Each row comes from the steps of one path. Every step used is in the known rows, and no mark comes twice. Write the path behind each row, first mark first.
In the rows, 128 means zero.
Known rows
notel kuzefur mabe: [ 90 159 114 106  69 154 127 129  98 117 109 126 165 127  82 145 105 117
 132 157 104 131 124 133  92 200 135 137  97 113 147 135 131 155 136 109]
nevam mabe notel kuzefur: [117 108 100  86 102 139 139 146 103 127 121 119 179  85 104 123 109 132
 127 129 165  99 118 147  96 131 136 140 125 120 172 132 101 115 114 130]
pefe nevam kuzefur mabe: [114 132  79 112  88 162 153 127  82 162 171 149 168 134 102 144 177  98
 125 142 105 131 107 142 106 152 124 114  76  97 129 117 127 169 132 116]
notel kuzefur mabe nevam pivatun: [110 120  88 123  70  96 111 161 132 127 127 143 107 122 111 132 116 142
 122 161  82 114 165 139 124 134 127 152 115  89 204 176 131 161 119 111]
pefe nevam mabe fonu: [137 127  72 138 121 118 168 138 175 135 167 145 150 100 140 108 150 133
  80  96 130 118 119 172 129  91 103 113 100 125 156 116 110 139 112 125]
pivatun salev tagek: [141  66  69 169 130 129  83 123 153 168 145 116 116 110 148 124 194 126
 157 145 128  83 137 111 117 121 164 114  99 126 133 161 130 117 137 164]
pefe nevam mabe kuzefur notel: [119 100  49 132 109  94  94 172 121 166 159 176 193 112 157 115 159 119
 126  93 102 130 100 120 127 111 116 161  94 106 126  96  94 133 118 137]
tuno tagek: [156  68 173 169 139 128 146 117 165 129 160 113 128  97 110 157 132 118
 120 122 106 103 110 125 129 122 123 105 133 110 190 140 114 141 109 124]
tagek tuno nevag: [118 133 164 182 143 180  98  64 142 118 153 121  93  91 136 185 101 143
 133 147  89 153 115 133 142 114 131  97 154 133 146 139 167 103 109 128]
ninor fonu mabedo nevag nera: [141 167  91 105 131  70 123  99 195 164 125 162  73  63 138 103 102 167
 152 157  71 152 143 169 119 163 117 116 119 117  51 150 163  62 103 107]
nevam pivatun salev tagek tuno nevag nera: [133  92  96 173 153 120  81  59 154 161 167 128  40  77 141 168  97 163
 163 163  38 150 150 175 148 135 142  93 102 102 155 166 151  45 115 112]
mabedo nevag tuno tagek salev: [158  51 130 161 170 116 134 101 171  78 156 149  67 101 136 170 110 116
 141 154  78 120  57 171 135 102 113  95 120  94 162 119 116 119 126  93]
ninor fonu mabe kuzefur notel: [119  84  63 102  96  98  92 165 124 180 140 164 153  91 159  93 148 132
 145 112 105 127  84 117 132 146 128 172 106 108  90 133 124 137  98 129]
mabedo fonu ninor: [153 101 116 131  84 108 103 141 111 142 136 178 136 118 155 114 154 154
 113 190 101 110 146 150 138 121 126 163 188 148 119 183 136  93 127 150]
notel kuzefur mabe pefe nevam: [112 119  87 116  83 144 151 166 123 186 196 171 134 133 107 126 145 144
 112 140 112 147 124 117  99 149  87 129 119 120 163 137  89 144 151 156]
nera nevag: [121 147 152 191 131 123 119  94 126 122 121 145  81 144 119 132 120 161
 127 134 101 120 154 108 139 123  75 104 122 139 142 171 126 104 105 173]
nevam mabe fonu mabedo nevag: [128 183  85 142 102  76 115 101 223 141 111 142 131  45 166 128 152 132
 120 163  90 110 136 134 116  88 130 117 140 141  90 125 172 123  88 132]
tuno tagek salev: [140  51 112 140 157 122 155 122 144 107 146 121  60 107 148 159 123 111
 131 126 102 104  85 169 137 110 117  90 113 111 209 120 131 142 117 101]
pefe mabe fonu mabedo nevag tuno tagek salev: [148  59  81 148 133  90 147 116 203  91 160 158  55  68 147 187 122 136
 137 162  82  96  54 186 145  89 114  78 108 108 144 117 137 127 106  99]
pefe mabe nevam pivatun salev tagek tuno: [132  33  69 198 132 120  88 120 167 130 177 149  81 111 139 156 150 148
 166 154  88  66 128 163 152  97 185 153  91 115 162 176 163 103 146 166]
ninor fonu mabedo nevag tuno tagek salev: [153  67  97 138 157 102 144 100 190 108 128 152  49  67 155 163 107 124
 138 176  83 109  70 179 126 119 103  88 129  99 145 138 134 117 106  62]
mabedo fonu: [162 118 115 128 117 103 113 107 141 125 102 154 130 143 144 119 126 171
 118 150 120 115 144 118 102 113 145 155 161 138 126 140 128 117 122 149]
salev tagek tuno nevag: [124 100 145 216 139 171  78  68 152 124 170 140 102  72 129 177 121 135
 142 146 101 133 128 130 138 119 140  91 144 137 154 165 179  96 111 136]
nera nevag tuno tagek salev pivatun: [134  24 112 189 120  67 135 118 153 104 157 167  18 128 125 177 110 105
 145 167 126 101  88 149 150 137  44 113 112  90 193 186 119 118 120 110]
nera nevag tuno: [135 132 153 190 153 119 109  85 127  83 129 163  88 143 105 161  85 155
 134 164  98 146 118 130 144 123  80 111 125 114  97 153  89  79 130 117]
kuzefur mabe pefe nevam pivatun salev tagek: [131  47  35 169  91 112  86 129 146 215 173 152 103 112 143 123 193 115
 145 166  88  91 157 111 119 113 133 124  85 106 189 186 116 149 146 150]
notel kuzefur mabe nevam: [106 151  96 129  81 125 131 180 144 112 145 128 121 126  92 127 126 156
 128 128 114 131 129 126 111 149 151 139 113 105 124 141 134 167 135 149]
tagek salev: [117 100  76 106 146 123 142 129 114 107 117 132  60 132 162 137 120 120
 137 132 120 123 101 171 135 114 120 111 108 125 160 112 140 131 130 103]
fonu mabedo nevag tuno tagek salev pivatun: [136  41  93 163 104  49 119 125 189 115 146 169  37  92 150 184 134  87
 151 193 121 101  84 152 139 131  76 122 130  93 158 167 145 122 112  97]
ninor fonu mabedo nevag tuno: [149 147 115 135 132 100 104  93 190 115 110 175 118  80 134 140 107 144
 139 196  97 141 100 139 117 132 113 126 152 112  34 144 128  91 118  81]
nevam pivatun salev tagek: [141  49  58 166 116 108  72 116 148 175 134 124 105 108 154 125 188 119
 154 167 103  74 159 119 123 114 154 123  99 113 182 184 126 118 127 141]
nera nevag tuno tagek: [162  68 193 219 159 121 132  84 168  94 162 139  95 112  91 184  97 141
 126 151  81 118 100 125 143 117  86  93 131  98 167 159  83 102 110 116]
pivatun salev: [132 108  94 115 141 145 116 114 142 168 114  75  95 144 166 142 170 142
 145 150 106 116 112 114 124 104 158 119 113 117 119 117 106 128 135 154]
mabe fonu ninor: [119 131  97 127 102 115 134 150 142 149 181 144 130  83 154 115 137 149
  96 147 109 119 130 162 168 111 112 131 162 151 113 177 135  98 122 137]
nevam pefe mabe notel: [139  48  86  85  92 109 179 133  96 146 189 142 145 115  93 113 137 129
 152 105 165  92  85 134 151  58 108 111  93 121 115 124 113 195 122 178]
pivatun salev tagek tuno nevag: [127  94 128 209 146 181  69  62 159 143 163 112  87  80 149 185 142 140
 152 159  89 124 120 121 135 106 153  87 136 132 147 160 167  98 116 150]
nevam mabe kuzefur: [100 152  47 130 115  96 129 162 153 132 104 143 165  76 132 103 109 140
 116 130  80 119 132 152 115 102 140 121 100 118 152  95 107 134 123 164]

Write each row's path
[130 118 121 180 157 127  96  71 152 134 179 147  65  69 115 158  83 162
 159 134  68 165 140 175 145 153 135  90 113 117 121 152 167  46 119 115]  salev tagek tuno nevag nera
[117 117 116  76 110 145 130 145 105 137 143 112 154 112 108 130 107 158
 131 124 172 112 117 126 106 134 141 141 143 131 149 149 101 100 116 157]  mabe notel kuzefur
[113 130  68 118  75 137 151 153 114 174 212 162 155  91 139 125 176 130
  93 156  94 121 118 174 153 126 108 121 126 130 115 171 132 123 126 135]  pefe nevam kuzefur mabe fonu ninor
[108 127  88 109  87 106 108 173 139 131 129 146 117  99 140 105 155 145
 135 147  87 119 113 149 133 115 148 137 110 123 124 121 133 126 100 199]  fonu mabe kuzefur
[123  59  88 187 156 132  76  74 149 139 155 124  92 109 157 159 131 127
 158 166  83  82 143 156 144 113 183 159 108 125 176 172 157  79 144 129]  nevam pivatun salev tagek tuno
[127  95  43  88 135 137 168 155 118 220 206 146 133  88 144 124 180 155
 124 137 122 114 114 114  96 112 109  96 131 116 145 121  83 114 139 151]  mabe pefe nevam kuzefur
[123  83 106  74  76 146 144 169 102 130 155 144 166 113  87 133 123 163
 146 126 175  91  94 138 110 139 135 131 118 126 144 143 109 121 118 179]  pefe mabe notel kuzefur
[130  56  67  93  76 105 181 137 110 126 155 149 144 118  90 122 149 137
 161 145 108  84  90 138 125 116  92  92  83 121 132 112 110 186 138 158]  nevam pefe mabe
[100 122  52  86  90  94 174 132 122 123 156  95 118 109  94 114 122 156
 140 150  86 116 127 117 104 123 112 109 113 111 139 127 100 196 141 142]  notel kuzefur mabe nevam pefe
[152  81 109 124  94 116 144 190 169 135 147 152  70 101 128  74 171 151
 128 127 137 113 109 154 134 121 127 143 126 104  97 165 156 165  97 144]  ninor fonu mabe nevam
[137 143 128 135 138 121 118  97 141 145 153 134  69  87 115 147  93 165
 144 129  74 185 137 153 137 149 108  71 117 109 110 132 138  77 108 113]  tuno nevag nera
[130  83 117  57  83 155 139 153 103 150 131 129 138  91 108  98 130 147
 136 143 175 103  97 153 103 159 131 149 134 122 140 171 123 116  91 142]  ninor fonu mabe notel kuzefur
[145  82  95 146  88 105 148 211 163 113 172 167 105 129 101 119 163 171
 142 107 140 101 106 136 142  95 135 121 104 111 101 133 139 171 133 189]  pefe mabe nevam
[117 148 106 155  95 114 133 167 151 117 156 137 105 135 101 120 134 134
 123 110 114 141 131 127 136 115 146 136 102 101 101 133 150 193 137 143]  kuzefur mabe nevam
[106 121  62 120 125  90  82 158 126 164 150 146 168 110 161 123 126 144
 141  96 103 139 103  92 137 120 139 161 115 119  98 110 105 124 123 145]  mabe kuzefur notel
[130  21  99 152 109  74 143 143 154 127 155 146  46 116 139 160 131  87
 142 148 143  94  90 150 140 141  75 123 114  95 207 168 139 145 122 111]  tuno tagek salev pivatun
[ 89 148  75 136 102 112 151 130 142 195 148 137 114  81 108 119  76 120
 129 141  89 154 133  96 120 134 118 126 119 117 131 122 123 185 164 111]  kuzefur mabe pefe
[113  90  78 116  92  91  75 167 116 159 151 157 154 107 162 120 165 122
 151 114  99 132  88 110 141 126 139 175 105 112  95 111 125 133 102 145]  fonu mabe kuzefur notel
[113  94  79 104  67 112 126 151 113 188 164 175 119 127 122 132 127 135
 111 173  79 125 160 133 111 139  81 147 122 101 237 174  92 136 132 116]  notel kuzefur mabe pefe nevam pivatun
[123  97  44  95  98  93 196 128 164 135 179 125 131  89 114 114 121 173
 124 113 113  91  95 143 138  94 100  85  94 136 120 121 112 172 126 160]  nevam pefe mabe fonu
[113 124  93 100 106 144 153 111  81 170 172 122 163 105 103 127 128  93
 133 109 155 126 103 128 135  91 153 128  90 102 102 124 136 185 122 128]  nevam kuzefur mabe notel
[116  83  52  93  87 135 114 133 129 216 140 113  92 144 154 146 168 147
 131 188  64 115 138 119 104 124 118 134 105  96 207 156  76 135 140 144]  notel kuzefur mabe pefe nevam pivatun salev
[133 110  84 140  88 118 147 165 138 151 189 172 156  83 152 107 172 124
  80 147 107 113 126 191 158 101  93 130 140 139 141 163 122 108 120 130]  pefe nevam mabe fonu ninor
[143  57  61 121  98 106 111 159 158 170 129 113  69 143 158 139 183 161
 148 162  81  86 125 130 140  77 147 126  97  90 160 150 109 157 127 167]  pefe mabe nevam pivatun salev
[111 119  55 108 102  85 177 124 129 127 165 102 108 117 103 106 130 137
 137 137  84 123 128 116 125  93 109 106 104 108 122 119 113 219 141 135]  kuzefur mabe nevam pefe
[ 84 143  35 110 109 117 164 127 127 218 155 125 128  54 114 123  91 126
 138 152  86 139 125  94 101 135 127 109 116 108 134 115 115 177 162 106]  nevam kuzefur mabe pefe
[129  65  39  97 131 115 123 153  98 230 206 156 168  99 167 134 184 130
 141 107 129 126  88  81 111 122 110 142 122 107 116 113  87 124 134 107]  mabe pefe nevam kuzefur notel
[153  31  63 165 108 118  75 131 143 180 165 147 108 135 158 129 222 122
 143 159 109  75 154 128 124 108 139 124  94 112 187 189 116 111 125 161]  pefe nevam pivatun salev tagek
[126 108  98 100 102 155 158 125  76 173 204 144 166 128 102 129 159  98
 123 101 163 132  99 135 135  87 135 127  85 101 111 126 125 180 120 146]  pefe nevam kuzefur mabe notel
[131  86  70 115  88  78  68 156 122 158 136 170 154 113 169 113 164 145
 144 124  97 123  97 105 128 120 150 188 124 118  95 118 123 129  99 156]  mabedo fonu mabe kuzefur notel
[167  73 139 120  72 112 104 124 120 117 107 164 108 137 142 113 184 127
 135 175 115 106 115 150 116 125 145 167 141 126 128 141 157 136  91 147]  mabedo fonu mabe
[131 120  81 109  79  90  98 158 147 129 114 163 117 110 149  99 153 174
 128 160  80 113 122 144 119 107 159 154 131 129 122 128 131 119  97 212]  mabedo fonu mabe kuzefur
[138  97  98 128 119 126 151 166 142 194 207 174 109 137 138 113 158 150
 107 120 128 143 127 113 121 102  84 123 139 129 149 135  87 127 147 167]  mabe pefe nevam
[119  69  81  52  75 129 166 151  91 134 160 126 164 105  85 126 122 163
 151 136 159  84  95 135 104 128 118 118 115 128 150 139  92 140 122 177]  nevam pefe mabe notel kuzefur
